What can hang from each mark:
q_355: q_298 q_536 q_541
q_667: q_298 q_747 q_961
q_961: q_667 q_787
q_298: q_667
q_536: q_667
q_747: q_355 q_667
q_70: q_355

Every row comes from one small tree of marks. Brackets hold a mark, then the marks that hang from it, in the order of their numbers. Every link used is in the known rows. Which tree was each row made from?
Known rows:
{q_961 {q_667 q_747}}: [-32.9  -7.5  -4.0   5.1  -2.8  17.8 -16.5  -2.2 -35.6   1.0   2.2  20.2
 -21.6  34.5  -6.3  46.7  18.3  -4.0  20.1]
{q_70 {q_355 {q_298 q_667} q_536 q_541}}: [ -9.2  32.2  -9.7   1.0 -14.7  30.3 -22.5  22.1 -41.7  19.6  26.1  23.2
 -11.4  29.5  -9.2  17.8  15.2   2.2   5.5]
{q_961 q_667}: [-36.5   4.1   1.4  -2.9  -6.4  13.6 -10.9  -8.7 -33.3  -0.9  15.8  18.7
 -30.1  48.5  -0.2  51.5  16.2  -1.5   9.9]
{q_536 {q_667 {q_961 q_787}}}: [-27.9  -1.3  -2.2  -5.5  -8.7   5.6 -14.4  -9.1 -30.7 -13.5  22.4  24.6
 -22.9  11.9   3.6  -0.6  13.8 -13.4  11.4]
{q_961 {q_667 q_298 q_747} q_787}: [-36.3 -26.7  13.7   3.7  -5.4  12.0 -28.1  -4.3 -40.3  -2.8   8.7  23.5
   3.4  57.7 -10.8  68.4  10.4  -6.3  21.8]
{q_961 {q_667 q_298 {q_747 q_355}} q_787}: [-45.6 -23.7  15.0  14.0  -7.8  11.8 -33.5  -4.9 -41.8   1.4   5.8  23.1
  -0.1  50.3  -6.8  63.3  16.6  -8.2  22.0]
{q_536 {q_667 q_298 {q_747 q_355} q_961}}: [-31.3   6.9 -12.9  19.8  -9.4  14.1 -30.2   0.5 -31.9  -1.9   1.8  25.1
 -13.3  10.5  -6.3 -11.9  27.0 -17.9  21.2]
{q_667 q_961}: [-13.5  13.0 -19.7  -4.2  -6.9  17.1 -12.6  -2.1 -30.3  -3.8  24.2  19.5
 -36.3  -6.6  -8.4  23.3  17.1  -3.1   3.9]
{q_70 {q_355 q_541}}: [-11.2   9.8  -6.9   8.0  -8.2  24.9 -24.8   1.0 -37.0   0.5  23.3  21.6
 -20.7  42.5  -7.1  22.7   9.7 -18.3   4.6]
{q_747 {q_355 q_541} {q_667 q_298 q_961}}: [-14.1  25.6 -11.3   6.1 -17.1  21.6 -34.4  20.3 -46.5   2.8  19.8  16.7
 -20.7 -13.3   2.3  36.6  35.7 -12.8   3.7]
{q_667 q_298 {q_747 q_355}}: [-27.6   9.1  -1.8  32.8 -10.7  22.5 -35.9   2.5 -31.2   5.9  -7.3  24.4
   3.1  19.7 -14.6  24.0  26.5 -10.6  21.5]
{q_536 q_667}: [-30.4  11.0   5.6   0.3  -9.9   7.6 -10.6 -11.6 -24.2 -11.6  14.1  25.6
 -19.6  30.3   6.4  -3.5  15.3 -13.0  12.4]
{q_536 {q_667 {q_747 q_355} q_961}}: [-31.6   1.5 -14.3  15.3  -6.8  13.2 -23.3  -1.9 -32.5  -4.3   2.7  24.1
 -24.2 -10.9   0.3 -18.4  25.9 -17.0  21.4]
{q_747 q_667}: [ -2.1   9.1   0.3  -7.4 -10.1  14.2 -13.7  -3.1 -30.4  -3.3  14.4  21.2
 -15.7   3.2   5.5  54.0  17.5  -2.9  10.9]
{q_667 q_298 {q_747 q_355} {q_961 q_787}}: [-23.3  -8.6 -12.3  24.4  -8.4  19.4 -41.4   6.7 -39.5   4.0   5.2  23.2
  -2.6  -5.5 -18.8  28.8  24.5 -11.5  19.8]
{q_298 {q_667 {q_961 q_787}}}: [-12.8  32.5   1.8 -15.8 -14.9  12.4 -16.2  -5.0 -33.1  -6.0  25.1  25.3
 -10.8 -12.9  -3.0  21.2  14.2  -2.0   9.8]
{q_70 {q_355 {q_298 {q_667 q_961}} q_541}}: [ -7.9  31.2 -12.8   5.7 -11.3  34.6 -31.0   5.1 -39.7   1.1  27.5  23.0
 -23.0  22.5 -10.9  11.5  13.1   7.3   9.0]
{q_70 {q_355 {q_298 q_667}}}: [-12.3  26.5  -5.3  16.1 -11.6  27.9 -28.8 -14.7 -28.1   7.5  19.0  25.4
 -19.8  34.9  -7.6  21.2   9.8  12.4  15.5]
{q_536 {q_667 q_298 q_747 {q_961 q_787}}}: [-23.4  -7.7  -5.8   6.7  -7.8  10.7 -26.6  -1.4 -32.5  -9.4   8.7  27.0
  -2.6  19.0  -9.1   0.9  17.2 -16.6  21.4]
{q_667 q_298 q_747 q_961}: [ -7.2   3.4 -25.3  13.2  -5.3  24.3 -29.6   9.6 -33.2   1.7   4.2  22.1
  -7.1   3.0 -26.6  25.5  22.5  -7.6  18.3]
{q_667 q_747}: [-15.0  -2.7  -5.7  12.1  -3.7  21.6 -18.2   0.0 -29.7  -3.7  -3.0  25.1
  -7.8   0.4 -11.3  23.0  15.6  -6.9  21.6]

Write each row's tree:
[-16.5  15.1 -12.4  10.3 -14.1  14.7 -27.2   1.0 -37.4   6.9  13.9  17.4
 -33.7 -31.1  10.0  38.5  32.8  -6.8   9.3] => {q_747 q_355 {q_667 q_961}}
[-15.0   9.0  -9.4   1.7 -12.1  16.9 -17.6  19.3 -39.9  16.3  23.1  22.2
 -13.4  45.0  -3.2  10.3  14.4 -27.3   3.4] => {q_70 {q_355 {q_536 q_667} q_541}}
[  1.8   1.8  -5.3  -9.1 -12.0  13.0 -24.5   1.6 -35.5  -2.3  23.0  20.9
  -8.4   6.0  -4.5  63.1  17.7  -4.4   9.7] => {q_747 {q_667 q_298 {q_961 q_787}}}
[-22.6  22.0  -0.1  18.3 -14.9  23.7 -29.7  -2.5 -34.5   5.3  10.3  19.5
 -27.2 -15.1  11.2  40.5  30.0  17.1  14.4] => {q_747 {q_355 q_298} q_667}
[-16.6  36.1   0.0   5.3 -10.9  32.4 -21.1  -2.8 -28.9  -4.0   9.5  26.6
 -10.4  -4.1  -9.7  14.2  17.0  30.9  21.7] => {q_355 {q_298 {q_667 q_747}}}
[-14.5  11.3  -9.0   3.9 -14.0  17.6 -21.1  20.4 -39.8  17.9  23.0  22.6
  -7.7  54.8  -6.0  13.1  15.2 -28.1   3.2] => {q_70 {q_355 {q_536 {q_667 q_298}} q_541}}
[-26.9   3.8  -0.5  -1.5 -11.3   6.6 -21.2  -7.0 -29.8 -10.7  21.8  25.1
 -12.4  32.8  -3.1   5.3  14.9 -14.1  11.2] => {q_536 {q_667 q_298 {q_961 q_787}}}
[-46.9 -25.4  12.2  11.8  -4.5  15.3 -29.0  -6.4 -42.9  -1.2   7.3  22.2
 -13.0  28.1  -1.5  55.7  14.6   4.3  23.3] => {q_961 {q_667 {q_747 {q_355 q_298}}} q_787}
[-36.5  26.4  -0.3   6.8 -17.2  17.4 -15.8  27.7 -42.5  15.5  17.8  18.9
 -19.5   0.3   4.8  15.6  30.2 -18.2  -2.7] => {q_747 {q_355 q_536 q_541}}
[-14.5  28.0  -4.6   1.4 -10.1  30.3 -24.2  -0.4 -33.1  -5.6  15.0  26.2
 -13.2 -16.5 -10.9  16.5  15.8  30.6  20.9] => {q_355 {q_298 {q_667 q_747 {q_961 q_787}}}}
[-12.6  11.7 -13.1  14.8 -10.8  24.9 -20.9   4.6 -31.2  25.6  20.1  21.9
 -20.0  40.6  -9.0  31.5  12.0   6.7   8.9] => {q_70 {q_355 q_298 q_536}}
[-40.0 -14.6  18.9  -4.2  -9.3   8.4 -22.4 -10.0 -37.9  -4.6  22.8  22.2
  -5.9  71.9  -4.8  73.2   8.5  -3.8  11.4] => {q_961 {q_667 q_298} q_787}
[-21.4  28.6 -16.0 -16.4 -14.0  28.4  -7.8  46.8 -46.3   8.5  30.7  20.4
 -20.4   2.7  -5.0  -6.2  24.2   9.9  -0.1] => {q_355 q_298 {q_536 {q_667 q_961}} q_541}
[-12.5  16.5  -9.0  12.5  -8.2  35.4 -28.8   2.1 -37.3   0.0  25.1  21.8
 -24.9  39.2  -9.6  19.2  10.1   6.0   7.6] => {q_70 {q_355 q_298 q_541}}
[ -7.7  32.1 -10.9  -5.1 -10.8  19.3 -19.4   2.9 -33.5  -1.7   8.0  26.3
  -8.4 -27.9  -9.9   8.6  21.1  -3.4  19.9] => {q_298 {q_667 q_747 q_961}}
[-39.1  42.0   5.7  21.4 -16.7  24.2 -26.8  -8.0 -30.3   3.2  12.5  22.8
 -25.4  -4.9   4.3  10.6  26.7  17.8  12.2] => {q_747 {q_355 {q_298 q_667}}}
[-32.2  -2.1  -2.2   9.3  -5.4  18.8 -23.0  -0.4 -35.2   3.1   2.0  21.3
 -10.3  55.3 -13.0  52.9  19.4  -4.6  20.2] => {q_961 {q_667 q_298 q_747}}
[-14.5  43.8   0.0  -6.4 -11.9  40.4 -21.9  22.4 -42.8 -14.1  17.7  24.8
  -7.7  -8.7 -10.2   3.1  19.2  23.1  13.6] => {q_355 {q_298 {q_667 q_747}} q_541}
[-40.8   3.3  -1.3  16.0  -7.7  21.4 -29.8   7.6 -41.8   4.5   2.1  19.7
 -13.1  46.9  -9.4  43.9  26.7  -9.2  17.7] => {q_961 {q_667 q_298 {q_747 {q_355 q_541}}}}
[-41.7  -2.1  -2.8  11.1  -5.4  20.3 -22.5   5.7 -42.4   2.1   2.4  19.0
 -24.0  25.5  -2.5  37.7  25.0  -8.6  17.6] => {q_961 {q_667 {q_747 {q_355 q_541}}}}
[-17.4  10.8 -16.5 -17.3 -11.7  16.4  -6.4  49.3 -47.9   9.6  19.0  21.0
  -8.3  -3.6  -5.2  -5.1  25.4 -26.0   2.9] => {q_355 {q_536 {q_667 q_747 q_961}} q_541}
[-25.3 -11.9 -15.9  21.3  -4.6  24.9 -34.8   3.9 -40.5   0.1   6.1  22.6
 -21.3 -37.2 -11.7  18.1  22.4   6.5  22.1] => {q_667 {q_747 {q_355 q_298}} {q_961 q_787}}
[-15.0   3.5  -6.2  -1.6 -10.7  13.8 -25.7  -1.5 -33.0  -4.6  28.6  22.4
 -10.6  24.7 -16.6  42.8  12.9  -5.5   4.5] => {q_667 q_298 {q_961 q_787}}
